What can hang from each mark:
J_505: J_855
J_765: J_855
J_660: J_765
J_176: J_177
J_477: J_177 J_633
J_855: J_177 J_505 J_765
J_177: J_107 J_176 J_477 J_496 J_855
J_107: J_177
J_633: J_477

In the rows, 128 means zero.
Known rows, with every way that one mark hangs from another:
J_477(J_177(J_107 J_176 J_496 J_855)): [134 146  97 126 140 144 125 156 147 142 173 139 130 150 114 116 128  99
  93 164 166 167 179 114 157 117 167  76 136 144 152 168 101 120  81 137
 194  98 182 106 138 154 142 149 190 159 178  91 132  99 104 128 117 116
 189 152 148 110 130  94 123 143 170  80 106  74 135 160 132]
J_177(J_176 J_496 J_855): [134 115 127 142 125 125 125 149 175 192 164 141 137 158 131 131 142 158
  81 156 132 131 164 125 131 123 138 101 112 153 118 150 127 151 111 161
 144 114 172 126 101 141 116 116 169 126 149 143 104 127 110 120 128 128
 174 174 112 115 133 109 145 136 144 109 150  95 127 147 112]
J_107(J_177(J_176 J_496 J_855(J_765))): [132 133 155 125 162  73 113 129 173 143 142 117  99 126 157 152 122 124
  99 117 165 133 125  97 126 125 131  99 136 147 104 140 147 103 120 164
 184 132 172 171 131 134 143 102 154 162 112 157 107  99 136 128 108 133
 123 152 132 112 173 140 133 126 121 120 193 114 119 178 128]
J_176(J_177): [128 164 163 100 135 129 157 120 134 132  87 140 134 132  73  72  95 145
 115 100 113 141 161 167 155 109 159 167 132 125 137 103 110 116 132 122
  94 115  54 106 100 117 117 174 106 121 165 133 134 148 123  90 113 148
  79  90  86 155 155 134 163 119 137 131 110 139 116  97 122]
J_477(J_177(J_107 J_176 J_855) J_633): [133 164  89 114 129 147 157 158 140 146 128 136 120 124 121  92 110  64
  40 143 150 170 164 143 183 157 173  67 114 131 145 143 115  92  99 128
 126  90 144 106 129 128 172 103 138 161 176  82 186 146  81 114 129  97
 123 129 163 113 160 103 114 149 191 115  99  97 129 106 119]
J_855(J_765): [113 153 206 142 128 127 137 138 151 127 112 127 143 144 115 162 126 161
 133  74 116  94  85 149 106 132  78 186 124 107 116  97 151 134 160 135
  93 152  63 179  74 100 134 151 107 119 128 165 107 159 176  88 104 152
  78 128  64 141 149 158 150 122  96 138 137 152 123 113 127]
J_855(J_177): [112 156 170 140 108 156 136 105 135 114 106 124 126 138  84 109  96 158
 169  76 113 128  84 146 157 112 124 190 125 114 107 123 149 155 114 103
  83 135 116 121 108 113 131 149  68 133 164 145 143 144 141 111 132 139
  87 110  95 158 113 149 145  92 118 152 154 161 130  85 124]
J_855(J_177(J_176 J_477(J_633) J_496) J_765): [138 124 107 160 100  92 118 122 118 166  75 111 108 132 177 151 124 111
 148 133 141 139  99  62 107 134 168  68 173 142  78 131 126 120 126  81
 153 122 142 166 163 126 152  61 116  87 114 145 177 119 111 173 131 111
  93 115 204 136 161 156 107 155 140 138 137 103  94 121  90]
J_765(J_855(J_177 J_505)): [127 122 160 118 134 149 116 107 123  92 135  91 172 117  93 174 102 182
 176  60  72  92  88 161 139 146  49 201 101  91 161 142 182 161 150 115
  88 176 128 135 115 108  98 174  68 151 150 125  98 156 164 151 151 122
  97 116  90 171  18 158 161  90 104 144 135 176 141  82 171]
J_177(J_176 J_477(J_633) J_496): [125 118  92 128  95 119 154 152 145 205  96 172  99 157 156 116 155 124
 127 211 125 164 159 105 112 126 190  55 153 184 113 112  97 100 139 104
 129 113 120 101 153 136 124  55 124  85 112 127 169 131  93 142 111 100
 128 124 192 125 174 110  98 159 152 131 106  66  98 102  77]
J_107(J_177(J_855)): [103 136 164 120 156 104 152 124 154 116 147 151  94 118  92  78 118 122
 117 108 135 143 111 163 171 133 129 140 102 128 122 110 136 110 141 178
  88 125 126  84 101 125 120 106  95 169 103 147 117 144 134  86 120 140
 109 124  98 119 155 123 129 108 122 164 178 155 138 122 126]
J_660(J_765(J_855(J_177 J_505))): [111  97 205 121 131 151  89  98 139  57 131 103 211 102 114 184 107 178
 155  64  89  83  76 167 114 148  36 189  75  69 130 140 166 170 159 118
  67 162 128 181 115 104  80 166  60 120 146 150 101 160 172 132 132 136
 107 105 102 160  41 164 152 114 114 141 142 194 145  85 189]
J_477(J_177(J_176 J_496) J_633): [126 168 141 110 109 144 171 167 175 177  99 155 105 170 104 128 111  99
 122 143 140 188 158 114 165 120 199  64 154 152 159 139 109  96 114  93
 146 106 120 110 150 148 141  85  98 134 175 102 197 128  95 126  96 106
  91 116 185 146 156 142 135 159 185 120  98  48  86 109 108]
J_633(J_477(J_177)): [ 96 198 162  95 122 178 174 173 150 117  98 111 117 129  58  87  87  71
 204  73 133 171 118 174 170 118 140 152 148 106 188  84 133 103 151  79
  88 114  54  60 106 137  92 128  71 146 145  99 135 164 135  87 144 120
  82 109 103 130 125 129 131 122 155 134  59  88 118  83 128]
J_107(J_177(J_176 J_477(J_633) J_855)): [112 129  83 112 135  97 166 125 151 160  91 155  71 108 161  61 124  75
  79 169 145 170 118 124 159 164 184  54 126 170 100  98 121  59 143 146
 107 104 135  74 144 126 133  24 102 136  80 129 155 158  83 116 133  92
 101 112 189  98 195 107  86 139 149 163 173 104 108 101  93]
J_177(J_107 J_176 J_477 J_496 J_855(J_765)): [136  80  70 147 132 102 101 136 111 156 163 125 133 131 192 150 175 118
  84 187 169 115 159  80  76 144 129  84 142 146 104 130 106 120 111 153
 199 124 165 168 139 141 151 118 225 101 105 129  95  98 124 150 128 123
 192 168 149  86 159  90 108 155 116  84 109 108 139 185 104]
J_505(J_855): [123 164 196 132 117 164 177 126 156 125 147 157 111 133 110 142 149 177
 143 137  98  82 123 190 183 103  82 183  93 133 142 121 125 159 138 148
  47 142  76  97  54 104 130 143 104 133 118 127 104 137 135  65 149 141
 112 151  59 148 113 149 152 119 125 149 146 139 116 113 124]
J_505(J_855(J_177(J_176 J_477(J_633)) J_765)): [164 146 127 156 102 136 154  94 122 133  79 101  89  85 202 150 119 114
 135 136 132  97  75 105 165 138 110 110 134 130  93 129 137 114 132  84
  87 133 107 157 121  85 175  75  86 103 111 134 147 135 109 138 160  99
  80 136 166 146 155 167 115 140 145 160 163 129  91 104 107]
J_107(J_177(J_176)): [108 184 156  81 150 135 156 119 181 142  96 155  79 138 118 137  98 128
 115 118 156 156 104 140 162 128 165 157 147 162  96 113 168  96 104 131
 125 141 118 125 115 135 136 125  75 155 136 129 135 138 129  94  95 109
  94  98  98 175 163 132 124  92 107 131 192 109 109  94 132]
J_505(J_855(J_177(J_176) J_765)): [167 180 178 148 132 158 135  89 152 110 107  95 115 106 166 192 106 161
 139  87 146  76  70 134 173 122  74 186 127 111  95 151 169 165  99 107
 105 145 131 188  65  91 166 144  99 139 154 143  98 114 138 106 152 121
  85 158  81 175 122 183 161 106 116 139 197 147 113 129 149]
J_107(J_177(J_176 J_855(J_505))): [109 163 117  95 187 143 143 125 151 113 136 122 122 113 117 131 117 113
  65 128 126 136 111 147 138 145 113 147 101 140 142 135 157 122 138 169
 129 140 154 113 125 145 118 116 110 212 114 134  99 158 129 134 114  99
 129 118 116 141 124 124 120 109 114 141 162 140 140 134 156]
J_177(J_107 J_176 J_855): [128 139  97 120 135 163 127 132 141 153 160 140 137 129 138 129 137 126
  44 148 155 123 153 148 135 139 135 143 101 147 109 136 144 147  93 155
 123 114 166 136  95 127 147 159 174 137 149 117 119 135 109 109 137 112
 172 161  83 125 138  83 122 123 136 109 137 128 146 120 124]
J_765(J_855(J_177)): [133 110 192 129 116 122 123 107 152 130 122 111 143 120 112 141  89 179
 184  48  95 110  88 155 161 137  76 185 115 100 123 134 184 152 121 112
  77 154 125 143  95  94 101 156  62 113 160 126 107 134 152 116 156 127
  90 125  81 172  50 147 156  90 115 138 170 158 128  73 143]
J_633(J_477(J_177(J_107 J_496 J_855))): [119 135  88 120 124 141 130 186  97 106 174 122 119 130  77  71 134  63
 165 124 132 169 187 143 157 117 163  88 130 113 198 118  89 122 129 117
 151  94 129  33 150 171 114 139 177 141 144  72 144 111  99 128 163 137
 181 145 134  71 110  85 108 134 175 111  32  82 144 143 146]
J_107(J_177(J_176 J_496)): [119 165 144  98 149 122 139 132 178 159 118 165  74 155 113 143 113 141
 143 140 149 161 133 117 144 105 175 128 162 173 120 128 138 109  97 133
 166 141 150 125 145 151 124 119  99 148 124 121 147 109 121 114  91 121
 128 113 128 161 152 129 122 107 112 122 172  84 102 140 128]
J_107(J_177(J_176 J_477(J_633) J_496 J_855)): [124 102  68 127 127  75 154 145 138 187 124 169  60 122 159  68 147  84
 109 202 151 180 153 106 144 145 204  25 142 179 115 124  93  72 135 152
 147 101 163  65 184 147 126  23 128 136  82 127 167 127  70 141 121 102
 133 122 208  94 189 103  86 150 161 151 148  76 103 134  88]
J_660(J_765(J_855(J_505))): [102  86 229 105 136 146  98 131 160  81 146 128 213 120 115 194 142 195
 124  94  94  75  96 195  94 154  26 181  63  87 148 112 149 162 181 142
  62 168  90 179  97 107  72 159  85 117 120 154  71 178 181 100 105 144
 118 123  87 150  71 145 152 134 109 135 127 172 140  90 176]

Rows:
[117 105 119 155 125 128  96 126  83  87 120  89 146 140 128 158 145 136
 198 132 100 104  81  82  64 107  96 147 147 104 149 134 127 141 178 119
 159 156 133 144 158 143 116 127 125 133  82 147 108 125 171 187 123 150
 124 111 160 132  87 162 127 128  92 139 110 152 139 168 137]  J_855(J_177(J_477 J_496) J_505 J_765)
[110 130 175 152 163 133 121 143 126  87 157  85 185 122 115 160 147 155
  86  81  99  80  99 161  90 142  33 172  72  97 163 113 147 152 192 179
  99 166 110 163  92 109 117 136 148 163 116 164  71 168 177 131 128 150
 115 145  77 112 109 152 152 131  99 143 115 175 155 151 150]  J_177(J_855(J_505 J_765))
[128 107 104 162 115 105 114 125  67 111 102  98 127 128 135 142 143 121
 169 131  82 122  93  88  72 121 111 101 138 111 150 129 105 119 197 109
 129 145 118 136 191 134 136  79 104 119  73 144 172 136 141 199 133 134
  97 103 199 108 110 171 115 142 114 164  90 152 123 139 120]  J_855(J_177(J_477(J_633) J_496) J_505 J_765)
[103 143 168 124 183 100 123 130 129  67 150  99 123 104 115 139 130 119
  99  80 114 106  80 154 111 145  52 170  92 100 147 109 154 109 190 181
 118 164 116 146 115 131 128 125 110 201  79 153  90 156 170 135 118 149
  98 116 102 113 127 158 132 111  89 162 162 179 150 164 163]  J_107(J_177(J_855(J_505 J_765)))
[148 132 103 104 134 122 132 122  96 132 143 151 122 149  75  89 122 125
 110 147 123 156 219 142 127  92 193 136 148 145 160 134  77 124  95 132
 147 111  94  95 157 147 124 188 160 116 161  97 164  87 112 106 105 159
 156 104 106 133 138 113 144 123 139 109  86 120 125 138 139]  J_176(J_177(J_107 J_496))
[122 131  77  92 134 137 140 117  84 121  95 159 123 120 102  53 114 101
 117 171 138 147 175 144 117 120 192 142 155 140 135  93  83  96 108 119
 117 101  54  92 135 121 116 175 142 110 126 108 136 130 112  96 113 133
 127  82 138 120 171  94 115 123 122 116  72 132 131 122 116]  J_176(J_177(J_107 J_477))
[144 100  84 119 148  84 114 119  80 109 125 120 144  93 143  58 137  80
  73 134 147 116 167 127 108 144 137 115 131 114 133  97 103  98 135 146
 139 105  80 134 119 105 132 154 197 117 118 131  96 127 123 114 124 150
 130 118 139  86 184 100 128 147 126 110  97 156 144 153 113]  J_176(J_177(J_107 J_477 J_855(J_765)))
[152 116  84 104 138 161  80 112 107 116 152 103 158 133 122 216 116 165
 132 112  96 113 151 111 104 137  88 167 132 135 154 184 169 174  85 103
 181 163 193 150 169 154 123 188 150 142 160  82 119  91 134 191 144 110
 181 135 117 174   9 119 136 104 106  97 126 122 143 116 186]  J_765(J_855(J_177(J_107 J_176 J_496) J_505))
[128 146 156 142 130 148 106 107  96  75 113 100 133 122 119 155 108 131
 142  60 134 107  84 121 106 123  98 198 133  95 102 126 159 152 107 106
 119 143 121 191 116 113 171 187 109 126 139 125 150 120 158 124 124 148
  98 110  79 158 118 152 127  94  93 128 139 189 147 118 145]  J_855(J_177(J_107) J_765)
[110 114  89 134 107 152 122 101  80  97 108 138 111 119 116  87 125 110
 167 136 133 137  96 128 126 125 157 161 148 125 103 121 128 128 105 108
 111 121 124  97 129 126 138 157 120 115 107 113 156 123 128 130 141 129
 138  97 137 140 120 111  98  99 110 127 134 159 149 108 114]  J_855(J_177(J_107 J_477))
[134 143  88 121 126 149 101 100 102 102  86 110 126 110 170 155 113 111
 134 115 169 120  74  85 104 148 140 157 175 129  71 122 168 122  88  98
 166 130 137 194 129 121 161 156 135 118 125 123 139 117 135 143 123 110
 126 112 136 153 150 121 105 102  93 102 140 151 134 120 118]  J_855(J_177(J_107 J_176 J_477) J_765)
[154 101  88 123 138 108 124 132  93 132 171 143 141 128  96  57 129 113
  79 152 118 149 234 138 139 104 174 108 116 130 156 141  73 142  97 157
 153  96 127  85 145 142 129 185 214 125 166 114 140 100  97 121 116 161
 182 137 111  93 143  93 144 137 154 108  87 127 146 164 136]  J_176(J_177(J_107 J_496 J_855))
[106  91 112 148 102 101 168 154 119 161 126 159 115 118 151  58 152 108
 105 151 101 134 125 149 140 146 138  72 100 133 127  93 107 105 182 158
  58 103  93  68 124 107 118  45 109  94  90 149 141 175 101 111 148 122
 112 130 162  77 169 108 107 156 156 169 105 134 127  93  77]  J_177(J_477(J_633) J_855)
[138 157 135 138 108 147 119 109 154 160 117 121 119 160 115 145 109 164
 156 122 129 151 120 107 147  99 173 146 156 145  97 164 136 165  75  93
 156 129 177 131 142 137 130 137 109 128 175 135 158 107 119 148 130 114
 133 130 114 162 115 140 143 114 135 113 155 107 117 118 124]  J_855(J_177(J_176 J_496))
[132 170  93 112 111 152 149 164 135 163 115 158 101 161 113 131 115  80
  97 167 141 185 179 117 154 129 205  64 156 158 158 146  96  84  87 101
 162 103 144 112 171 155 161 115 140 133 180  72 220 111  84 130  98 109
 126 113 181 137 147 113 110 151 179 102  68  60 102 128 121]  J_477(J_177(J_107 J_176 J_496) J_633)
[129  97  58 151  83 117 133 124  57 135 117 156  93 137 124  82 142  92
 170 177 109 160 145 103 118 117 195  89 154 143 121 129  88 126 127 107
 124 111 133  64 200 146 152  96 126  91 103  98 224 112  99 161 139 129
 149  97 194 110 127 112  86 137 141 143  93 131 121 110  99]  J_855(J_177(J_107 J_477(J_633) J_496))
[122 173  80  95 131 175 149 167 134 125 131 107 122 106 104  91 102  53
 116 119 170 176 157 152 166 145 168 100 131 121 158 117 135 110  98  93
 142  86 129  78 126 149 116 140 160 164 160  68 133 139  99 108 159  91
 155 145 130 103 130  81 103 128 173 109  60  71 139 111 148]  J_633(J_477(J_177(J_107 J_176 J_855)))
[148 106 110 146 143 115  95 133 133 146 175 120 156 141 167 180 149 137
  64 147 167 108 164 101  89 126 117 111 120 143 113 151 127 151 103 154
 183 129 175 184 115 138 155 149 213 126 141 134 120  95 127 141 116 143
 178 175 104 111 145 100 129 141 119  93 125 123 145 170 136]  J_177(J_107 J_176 J_496 J_855(J_765))
[129 105 176 169 128  86 108 147 141 140 178 123 153 146 133 140 153 156
 113 104 115 102 137 128 101 121  86 129 105 110 126 124 118 157 159 172
 134 138 135 161 100 118 122 122 172 122 125 169  89 115 157 119 120 172
 135 164  92  99 138 141 153 149 120 133 133 141 135 164 118]  J_177(J_496 J_855(J_765))
[130  64 138 133  97  83 103 109 127 146 129 132 126 129 131 138 131 165
 224 123 106 124 116 112 139 122 117 128 149 119 137 140 134 138 127 110
 132 140 143 101 142 123  89 127 102  79 120 122  95 110 141 148 153 137
 132 130 145 138  58 123 137 122 114 124 138 125 124 112 124]  J_765(J_855(J_177(J_477 J_496)))
[144  90  97 160 114  71 128 157 142 191 124 125 122 136 193 132 166 118
  88 170 145 126 143  92 102 150 142  31 132 153 106 120 106  94 158 134
 143 106 140 137 148 122 135  34 168  91  97 154 130 131 104 159 131 118
 129 160 189  83 192 121 117 190 145 129 126  94 110 151  84]  J_177(J_176 J_477(J_633) J_496 J_855(J_765))
[115  93 108 146 137 103 112 138  96 104 154 124 142 104 166 113 164 111
 101 146 144  93 110 125  84 153  96 131 113 113 115  98 118 117 147 163
 125 126 100 147 103 118 143 142 191 117  92 133  98 139 150 113 130 144
 153 144 111  82 154  97  99 143  93 120 115 163 156 157 113]  J_177(J_107 J_477 J_855(J_765))
[141 128  90 138 132 144  95 116 114 116 101  82 143 136 158 187 132 129
 169 137 138 121  80  67  60 128 113 133 164 132 119 144 142 129 137  99
 190 152 155 167 162 136 121 121 143 130 103 151 110 119 154 195 122 115
 130 119 165 142 105 158 126 132  93 115 117 120 129 165 135]  J_855(J_177(J_176 J_477 J_496) J_505 J_765)
[114  35 149 136 119 118  78 109 124  73 145 126 195 119 131 170 151 171
 207 143 103  93 100 119  83 125  73 123 116  85 137 142 119 155 167 109
 121 150 141 145 162 128  56 132 106  92  95 158  92 130 155 172 120 140
 152 118 172 120  47 140 125 141 115 133 133 163 150 138 155]  J_660(J_765(J_855(J_177(J_477 J_496) J_505)))
[108  51 188 126 101 103  97  87 145  87 118 134 174  92 153 129 122 155
 199 105 127 101  61 142 126 151  85 138 120  78  83 113 145 138 142 110
  77 138 112 159 114  88  74 133  55  67 114 159  95 151 148 107 129 129
 103 111 139 133 100 136 129 129 124 138 173 173 140  87 130]  J_660(J_765(J_855(J_177(J_477))))
[141 125 130 144 160 127  99 145 142 143 167  91 175 144 140 200 156 153
  66 139 125  96 132 109  74 125  71 119 103 135 153 144 139 160 151 157
 173 155 171 180 119 136 125 123 178 160 127 152  77 131 148 175 119 137
 156 172 112 119 119 141 151 147 116 107 117 125 143 185 153]  J_177(J_176 J_496 J_855(J_505 J_765))
[170 159  93 139 116 180 127  97 110 122 164 139 101 128 141 167 131 149
 135 178 134 109 160 114 177  94 144 151 130 157 115 183 124 180  54 107
 146 118 182 117 131 144 165 174 149 127 153  91 150  68 104 136 158 117
 182 167 111 165  96 130 132 109 142 108 160 117 124 147 151]  J_505(J_855(J_177(J_107 J_176 J_496)))
[146 162 204 164 119 135 140  94 125  80 130 103 123 110 142 163 117 165
 175  74 111  67  66 142 179 119  53 200 103  95 113 141 152 169 129 119
  69 150 101 166  65  97 163 154  90 135 127 145 105 121 156 101 151 152
  77 146  68 157 103 189 164 109 116 157 182 180 119 129 147]  J_505(J_855(J_177 J_765))
[137 104  59  94 125 115 125 135  81 136 116 164 116 143 104  58 140 108
 134 197 133 158 213 117 109  93 211 111 165 155 156 114  52 101 109 125
 161 100  83  86 173 158 106 167 178  82 123 104 145  95 102 132 116 143
 159  93 158 110 162  86 120 135 133 102  68 110 128 151 114]  J_176(J_177(J_107 J_477 J_496))
